Known rows, with every step that occurs
vano, foli, lede, kegakob: [ 22  -1  -5  19  -3  -4 -14   8  -4   0   5   1   1  -1  -2  -1  -1   2
  -9   0  20  -9  -6   6  -4  -7  -2  10   0  -7   7   2  -2  -8  -2 -11
  -8  -1   1   7  -2  -2   5  -1  -3  -3  11   4   1   8   0  -1  -8  -4
   0   1   1  10   2   1   4   1]
vano, foli, lede: [ 18   3  -3   6  -5   2  -4   4 -14  -2   9   7  -1  -6   4  -8   1   4
  -4   6  -3 -10  -4  10  -2 -11  -1   6  -5  -8   5   0  -2  -5  -4  -8
   3  -3   3   3  -2   1  10  -3  -6   2   7   4  -1  15   3   3  -4   4
   1   4   5  12   1  -5   6  -2]
foli, vano, kegakob, lede: [  3  10  -7   2   1  -2  -4  11  -4   4   2   2   4  14   3 -13 -10  -1
 -10   8  -2  -4   0   8  -3  17  -3 -13   4   5   1  -3  16   6   4  -6
   2  -3  -4  -2   3  11  21  -3   1   1   4   4   3  -7  -5  -2 -17  -9
   4  11   1  16  -2  10  -4   4]
zatut, vano: [ 20   4   1  -6   0   7  -6   6   8   2   1  11  -3 -13   0   2   6   1
   0  -1   6   3   4   4  -2  10   0   7   2  -3  -7  -3   1  -1  -2   2
   2  -4  -1  -6   3  -5 -13   2  18   7  -9  -3   0   1   3   4  -4   3
  -2  -5   4   7   4   2   3   1]
vano, foli, gesafab: [  8   6   3   4  -4  -7  -2  -1 -11   1   4  -1  -6  -9  -3 -12  -2   1
   1   1   3  -4  -2   1   0  -9   2   2  -7  -1  -1  -9 -14  -7 -13  -6
   9   1   1   3  -4  -4  -3  -5   1  10   9  -4  -4  14   1   6   5   0
   1  13   4   3   2  -6   4  -2]
zatut, vano, kegakob: [ 16   4  -4   1   1   2  -5  10   5   3   1   3  -1  -3  -6  -4   4  -1
   0  -2  21  -2  -1   0  -2  14   1   7   2  -5  -6  -3  14   5  -3   4
  -7   0  -5  -3   5  -4  -3   3  19   9  -5  -1   7 -10  -2   0 -10  -1
   0  -3   2  11   6   6  -1   1]
vano, kegakob, lede, foli, gesafab: [-11   2  -2   0  -6  -8   0  -4  -2   0  -4   0   3  13   4  -5 -14  -4
  -1  -2  19   0  -7  -1   2   4  -2  -1  -4   7   5   1  -4   7  -3   2
   2   4  -1   2  -3   8  13  -2 -18  -1  12   1   2 -10  -6   1   1 -12
   1   7  -8   7  -1   0  -3   5]
foli, gesafab: [  8   4   1   1  -6  -4  -2   0  -1   2  -1   6  -5 -10   6 -19  -3   0
  -5  -1   7   5   0  -3   2   3  -6  -8  -1  10  -7  -2  -9  -4   1  -8
   6  -1   0   2  -2  -2  -6  -1  11  16   3  -6   0  11  -1   7   0  -4
   1  16   4   8   1  -3   3  -4]
kegakob, lede, foli, gesafab, zatut: [ -9  -8   4  -5  -3  -3   9 -15   2  -4  -3   0   1   8  11   3  -8  -3
  -2   1 -10   7  -1   2   9 -18  -3  -7   1  10   6   6 -21   5  -1   3
   8  -4   2   4  -4   1   2   0 -17  -5   8   0  -3   4   1   0  16  -3
   2  -4  -5  -9  -7  -6  -2  -1]
vano, foli, gesafab, kegakob, lede, zatut: [-36  -1   4   7   2  -4   4  -8 -11  -1   0 -14   2   4  -5  -1  -1   2
   7   1 -22  -3   1 -12  -1 -10   3 -12  -6   1   4  -2   0 -10   8  -4
   2   9   5   3  -5   4   4  -3 -14  -9  -2  -3  -8   0  -1  -2   4   3
   0   8  -4 -16  -2  -6  -1  -2]
kegakob, lede, zatut, vano, foli, gesafab: [-19   6   2 -14  -2  -2  -6  -5   0  -1 -11  -2  -3  -4  -9  15  -1   0
   6  -4 -46   2   4  -3   0  -4   6   5  -2  -5  -1   3 -12 -11  -6   5
   3   3   0   1  -4   1  -9  -1  -9  -5  -7   1  -5   2   4   2  -1   5
   1  -6  -5 -10   3  -8   2   3]
lede, foli, gesafab: [  6   1   4  -2  -3  -6   0  -4   2  -2  -1   5  -5   0   5  -2  -2  -3
   0  -4  20   7   0   1   1  -2  -1   3  -4   5   0  -7 -22   1  -8   0
   4  -1   2   0  -6   4  -5  -2   0  11  12   1  -1  10  -1   6  12  -5
  -1  16   2   3   1  -4   2   1]
gesafab, kegakob, lede: [-10  -4   2   9  -2   8   5   1  -3   1  10   1   9  -1   6 -17  -2   3
   3   4  14  -3  -3   0  -4   9  -7 -12  -1   6   2   2  18   4  17  -5
   6   2   5   0   3   1   8   0  -6 -12  -7  -7  -3  -9  -2  -2  -5   0
  -4  -6  -1   1  -5   5   0  -1]
foli, gesafab, kegakob: [ -6   2   1   8  -2  -3   6   0  -6   3   3  -3   0   2   3 -18   5   1
   4  -7  22   0   2 -10   0  -1  -5 -11  -2  11  -9  -5   3  -5  12  -5
   7   2   0   2  -1  -5  -5   1  11  17  -4  -9   0   9  -4  -1   5  -3
  -1  20   5  -2   1   0   0  -6]
zatut, vano, kegakob, lede, foli, gesafab: [-14   5  -2 -12  -6  -5  -5   0   4   1 -11   4   3  16  -2  17  -7  -6
   7 -11   8   0  -2   2   2   9   1   8   1   1  -2   0  -1   5  -4  16
   3   0  -6   1   0   3   2   2 -12  -1   2   1   4 -11  -4  -7   2  -7
   1  -5 -10   6   4  -1  -4   6]
gesafab, zatut: [ 19  -8   2   7   4   3  10  -5   1  -2   8  -2  -2 -12   7 -16   4   2
  -9  10   5   3   0   0   3 -11  -4  -9   3   3   0   4  -5   4   0 -11
  -3  -4   3  -1   2  -8  -5   0  11   7   2  -2  -1   7   3   5   5   2
   1  -2   7  -5  -5   1   1  -7]
kegakob, lede, foli: [  3  -4   3   0  -2   4   0  -4   5  -3   5  11   4  -4   8  -1 -11  -1
   1   6   7   4  -6   9  -3   5  -2   5  -3   2  10  -1  -7   9  -3  -2
   4  -1   7  -2  -2   8   6  -3 -16 -15   9   2  -5  -6   0   6   3  -2
  -4  -8  -3   3  -6   2   2   5]
gesafab, kegakob, lede, zatut, vano, foli: [-22  -3   2  -1   8   7   1  -1  -2  -2   1 -11   4   0 -11  18   8   4
  11   0 -24  -4   3  -5  -6   0   9   5  -3 -11   4   0  11  -6   4   7
  -1   6   4  -2   0   1  -2   0  -7 -17 -11  -1  -7  -8   3  -5   0  12
  -4 -14  -3 -17   1  -1   0   1]

Rows
[  0  -8  -1  -8   4   2   7  -5   6  -3  -2  -3   6  11  -1  18  -1  -3
   3  -1   3  -1  -1   5   4  -4   5   9   4  -5   7   5   4  12  -7  16
  -4  -2  -4  -2   4  -2   6   3 -12 -10   1   5   4 -14   0  -8   7   1
   0 -22  -5  -5  -2   2  -5   3] -> gesafab, zatut, vano, kegakob, lede, foli
[-11  -1   1 -10   2  10  -4   1  14  -1  -9   8   0 -11   0  11   0   1
  -1   2 -32   8   5  -3  -3  13   0   2   4  -1  -1   7   3  -4   6  -1
  -5   1   4  -4   0   5  -7   2   2  -9 -12   2  -3  -8   4   5  -7   5
  -2 -14  -2  -7  -1   1   1   4] -> kegakob, lede, zatut, vano
[-12  -6   2   2   1   8   0  -3   8  -3   0   2   0 -13   6  -7  -6   2
  -8  11 -24   8  -1  -5  -3  11  -4  -7   0   4   3   8  -1  -2   8 -16
  -5   3   9  -2  -3  10   2  -1  -5 -11  -3   1  -6  -4   2  11  -7   0
  -1  -3   0  -4  -5   2   2   2] -> kegakob, lede, zatut
[ -9  -3   4   7   1  -5   5  -5  -4   0   2  -5  -1  11   3  -2   5   0
   8  -8  33   3   1  -4  -1  -5  -1  -3  -5   8  -2 -10  -7   0   5   5
   6   3   1   1  -4   1  -4  -1   0  12   7  -3   1  10  -4  -5  16  -2
  -3  21   2  -5   0  -2  -1  -3] -> lede, foli, gesafab, kegakob
[-22   2   2   6  -5  -4   3  -3 -15   2   6  -7   5   6  -3 -10  -5   2
  10  -2  -3  -9  -4  -1  -1  -8   0  -7  -6   2   0  -4   6  -5   5   0
  12   5   2   4  -1  -3   7  -4 -16  -8   0  -7  -6   0  -3  -5   3   0
  -1   4  -3  -3  -1  -4   1  -2] -> vano, foli, gesafab, kegakob, lede
[-20   2   3  -2   8  -4   1  -3  -6   1  -6 -15  -6   3 -15  18  16   2
  13 -12 -12  -1   7 -13  -2 -10   8   2  -3  -7  -7  -7  -4 -13   1   9
  -1   7  -1   0  -4  -4 -15   0   9   9  -8  -3  -3  10   1  -7  10   9
  -2  12   2 -18   7  -7   0  -3] -> lede, zatut, vano, foli, gesafab, kegakob
[ 19  -3  -6  17  -5  -1 -12  10   7   2  -1   9   1  -1   7  -7  -1   2
 -14  -2  28  -1  -1   1  -3   4 -11   0   5   4   0   7   3  -5  13 -14
  -8  -3   1   6   1   1   4   4   6   1   4   1   5   7  -2   2 -10  -9
  -1   4   2  14   3   6   3   0] -> foli, lede, kegakob
[-23  -9   2   9   6   7   7  -4   2  -1   1  -8   5  -3   2  -7   2   4
   0   7 -10   3   0 -10  -5   5  -3 -13  -1   6   2   3  13  -3  19 -11
  -4   7   9  -2   0   8   6   1  -4 -12  -6  -3  -5  -8  -1   1  -2   2
  -3   0   0 -13  -5   4  -1  -1] -> gesafab, kegakob, lede, zatut
[  8   7   0  -7   3   0  -5   3   3  -2   2   8   1  10   7   8  -8   0
  -6   5  -4   3   4  15  -3   8   0  -3   1   3   8  -7  -6   6  -1   0
   7  -6   2  -4  -2  14  10  -4 -11  -5   9   9  -1   6   1   1   0  -2
   0  10   1   6  -5   5   0   8] -> kegakob, lede, foli, vano
[  4   1  -3  -9  -1   9  -5   5   8  -1 -10  11  -5  -4   4  15   9   3
  -8  -1 -20   5  10  -1   1   0  -2   5   5  -3  -5   9  -2 -10  11  -3
  -9  -3   1   1  -2   5  -6   6  14   7 -11   8   4  13   5   3  -6   8
   1   2   3   0   5  -4   3  -1] -> foli, lede, zatut, vano
[ 16  -4  -3  -2   5   1   6   1   3   1   0  -5  -1   1  -3   1   8  -1
  -2   0  11  -3   1  -1   5  -3   1   4   6  -4  -5   3   9   6  -4   5
  -8  -3  -6  -2   7 -11  -5   5  19   7  -6   0   8  -7   1  -3   0   2
   3  -9   3  -1   2   3  -4  -5] -> gesafab, zatut, vano, kegakob
[ 17   5  -4   3  10  -8  -2   8  -3   0   4  -4  -3  15  -2   2  -1  -3
  -7   2  29  -1   3   9  -4   9   6   1  -1  -2   6 -13   0  10 -11   1
  -4  -2  -4  -5  -1  11  13  -4   6  14  16  10   7   6  -4  -2  -2  -6
   2  27   6  10   0   8  -3   5] -> lede, foli, vano, kegakob
[ 22  -4   3  -7   6   3   3  -2  -3  -2   6  -5  -3 -11  -7  11  10   1
   5   1 -11  -3   2   5   3 -17   8  11   0 -13   1  -2  -5  -1 -16   6
  -1  -4  -2  -2   3 -14 -12   0   7   1  -3   0  -3   6   7  -2   8  13
   0 -16   5  -9   1  -5   2  -4] -> gesafab, zatut, vano, foli
[ 20   4   3  -7   2   4  -7   5  -2   0   6   4  -4 -15 -10   7   9   1
   8  -1   1  -4   1   8  -4   1   8  17  -4 -13  -1  -7  -2  -3 -14   6
   1  -2   0  -4   2  -8 -10  -2   7   0  -2  -1  -2   3   5   1  -1   9
  -2  -8   3   2   5  -2   4   2] -> zatut, vano, foli
[  9  -2   4   2   1  -8   7  -9 -10  -1   4  -8  -5  -6  -1  -8   2   1
   0   1 -12  -3  -1  -2   7 -25   2  -4  -3   0   1  -2 -18  -4 -13  -4
   5  -1  -1   3  -4 -11  -5  -3   0   9   7  -4  -3  15   3   2  13   4
   4   6   5  -8  -2  -9   1  -8] -> vano, foli, gesafab, zatut
[ -1  -4  -4  -7   1   4   5   0   3   1  -2  -3   6   4   0   5  -1  -2
  -1   1 -10  -3  -3   2   5   0  -2  -3   7  -1  -1   9  15   7   2   7
  -3  -3  -6  -1   8  -8   3   5   1  -7 -11  -1   5 -17   0  -6  -6   0
   3 -22  -3   0  -2   4  -5  -1] -> gesafab, zatut, vano, kegakob, lede
[  1   1  -5   9  -5   1   0   3  -2   2   5   2   6  -1   3 -21 -12  -1
  -6   7  11  -5  -9   1  -1  16  -6  -5   0   3   3   5  17   8   3  -9
   0   2   1  -1   3   5  15  -1  -6  -8   3  -1   1 -20  -5   4 -16  -8
   0  -5  -4  15  -3   6  -2   2] -> vano, kegakob, lede
[ -2  -1  -4   0   6   2  -3   5   9   1  -7  -5  -5  -5 -10   6   8  -1
  -3  -1  -3   5   4 -10  -2  12   4   7   2  -5  -5   0   8  -2  -2  -1
 -17   4  -1  -5   1   1  -7   3  18   8  -5   4   5  -6   0   2  -7  -1
   0   4   3  -1   5   3  -2   1] -> lede, zatut, vano, kegakob
[-13   1  -2 -10  -6  -4   5  -2   0   3 -11  -1   3  12   1   3  -3  -4
  -1  -6 -14  -2   0  -5  10  -5  -3  -5   7   6  -7   9   5   3   5   9
   0  -3 -10   4   4  -9   1   5   1   0  -9  -3   6  -9  -2  -8  -2  -3
   5 -13  -6   0   1  -1  -7  -2] -> foli, gesafab, zatut, vano, kegakob, lede
[  2   4  -5  -5  -4   4  -4   8   5   3  -1   6   5   1  -1   0  -4  -2
   1  -1   4  -4  -4   3  -1  19  -2   4   3  -3  -3   4  20   6   2   6
  -1   0  -4  -1   6   0   7   2   1 -10  -9  -2   5 -19  -2  -3 -16  -2
  -1 -17  -6  13   2   6  -2   4] -> zatut, vano, kegakob, lede
[  5  -4   4 -14   2  -4   4  -9   8  -2  -8   0  -5   4   1  21   8  -3
   5 -11   0   8   7   2   8 -18   3   7   3   2  -5  -1 -25   1  -9  15
   2  -6  -5   0  -1  -8 -17   4   6  13  -1   1   3  13   4  -5  22   4
   1  -1   0 -12   1  -6  -2  -2] -> lede, foli, gesafab, zatut, vano
